Each row was made from one small tree. Brackets hold a mark, then the marks that hang from it, in alphabetical order. Every link used is in the known rows. Write each row's tree.
Known rows
{H {J {B S} {P U W}}}: [-11   2  16  -3   1   2   8  18   4  11   7 -11  28   1  13  -8  -5 -15
  -4]
{Z {Q U}}: [ -5  -3  -3   4  12  -1   3  -2  -6   6   9  -9 -19  -4  -8  -2  -3   3
   2]
{B {J H P} S}: [-38   0   8   2  17   0 -21  14  -5  -2  12  -5   5  -9  12   0  -5 -13
   2]
{P {J {B S} H} U W}: [  3  14   7 -13  19   1  30  21  14  20  14  -4  21  -1   6  -9  -1 -14
 -19]
{J P}: [-11   0   8   2   0   2  -5   5   3  -1   2  -3   4  -1  -3  -5 -10 -10
   3]
{B J}: [  1  -4   4   1   2  -2 -10   4  -4  -3   8   2   2  -5   6   5   2   3
  -2]
{B J S}: [-16  -2   3   4  20  -5 -16   9  -5  -5  10  -2  -3  -7  12   4   5  -7
  -4]
{U Q}: [ -2  -2  -4   1  -9  -1  -5 -11  -6   0  13   0 -10 -12  -1  -6   3   0
  -1]
{H {J P}}: [-6 -3 11  1 -4  4 -8  6 -1  5 -1 -5 22  0  8 -5 -3 -6  3]
{J B H {P U W}}: [-26   8  16 -10 -10   6  20  19   8  16  14  -9  24  -1   2  -8 -20 -13
   0]
{Q U}: [  0  -3  -2  -4  13   1   5   5  -3   5   5   1 -14  -3  -7   9   3   5
  -2]
{H J}: [ 2 -3  6  0 -4  2 -5  3 -3  6 -3 -3 20  1 10 -2  4  0  1]
{B S}: [-17   2  -1   3  18  -3  -6   5  -1  -2   2  -4  -5  -2   6  -1   3 -10
  -2]
{B {J H {P U W}} S}: [-23   3  10  -2  19  -1  -3  18  -2   8  14  -4   8  -5   9  -6  -1 -15
  -5]
{J B H P}: [-47   4  13  -4 -14   7  -7  14   4   3  12  -9  19  -6   6   0 -26 -10
  10]
{P U}: [14  4  4 -4  3  2 27  5  4  6 -1  3  3  4 -3 -2  4  0 -7]
{J B H}: [-36   4   5  -7 -13   5  -2   9   0   4  10  -6  16  -5   9   5 -16  -1
   7]
{P {J B}}: [-4  5  4 -1  8  0 -3 10 11 -2  8 -2 10 -7  6  3 -8 -6 -6]
{B {J H {P W}} S}: [-30   1   9   0  17  -2 -16  15  -4   5  14  -6   7  -7  11  -5  -2 -15
  -2]

Which tree is each row?
[-19   1  16   0   0   4   2  17   3   5   5 -10  27  -1  14  -3  -7 -13
   0]
{H {J {B S} {P U}}}
[-21  -2   9  -1  -2   3 -15   8  -4   1  10  -1  10  -7   7   1  -8  -3
   3]
{B {J H P}}
[-60   6  12  -2  -1   5 -12  18   3   1  13 -12  16  -7  10  -1 -24 -18
   9]
{J {B S} H P}
[-15   2  13  -2  -8   0   4  14   9   6  13 -10  13  -1   1  -6 -19 -14
   0]
{J B {P W}}
[-10  10   4  -8  16  -2   3  15  11  14  14  -6  18  -5   9  -8  -6 -14
 -12]
{P {J {B S} H} W}
[  1  10   7  -4  21   1  21  18  15   3   8  -1  11  -3   6   0  -2 -12
 -14]
{P {J {B S}} U}
[-39  10  15  -8   3   4  15  23   7  15  15 -11  21  -2   6  -9 -18 -20
  -1]
{J {B S} H {P U W}}
[ -1   9   4  -9   7   0   7  13  12  16  13  -4  20  -5   6  -7  -7  -9
 -11]
{P {J B H} W}
[  9   0  13  -3  -2   3  11  10   2  14   1  -5  26   4   6 -11   2  -8
  -4]
{H {J {P U W}}}
[-27   9   4  -3  14   2  -8  14   9   1  10  -5  14  -9  11   2 -10 -11
  -4]
{P {J {B S} H}}
[-39   3  12   3   3   0  -9  16   7  -5  11 -11   8  -5   7  -1 -20 -19
   4]
{J {B S} P}
[-11   0  17  -2  -9   5   5  14   4   6   4  -8  29   0  11  -3  -9  -8
   1]
{H {J B {P U}}}
[-24  -2   8   6  20  -3 -20  13  -3  -6  11  -4  -1  -7  10   0  -2 -14
  -2]
{B {J P} S}
[  3  -2  11  -1  -3   2  -3   8   0  11   1  -6  24   2   7 -10  -1  -8
  -1]
{H {J {P W}}}
[ 8 -2 11 -2  4 -1  5 11  2  5 11  0  7 -2  2 -4  0 -5 -6]
{B {J {P U W}}}
[-30   0   3   0  17  -2 -18  11  -8  -1  11  -3   2  -9  14   3   2  -7
  -1]
{B {J H} S}
[ 0 -3 10  1  1  1 -2  6 -2 -1 14  1  2 -8  3 -2 -1 -4 -3]
{B {J {P {U Q}}}}
[ 23  12   5 -13  17   2  34  13  12  23   7   2  18   2  -2 -13   5  -8
 -19]
{P {J H} U W}
[-26  -1  14   2  -2   2 -11  14   1   2   6 -11  25  -3  15  -2  -9 -13
   3]
{H {J {B S} P}}
[ 12   7   4  -6  10  -3   8  12  14  11  13  -4  14  -3   4  -7  -4 -10
 -14]
{P {J B} W}
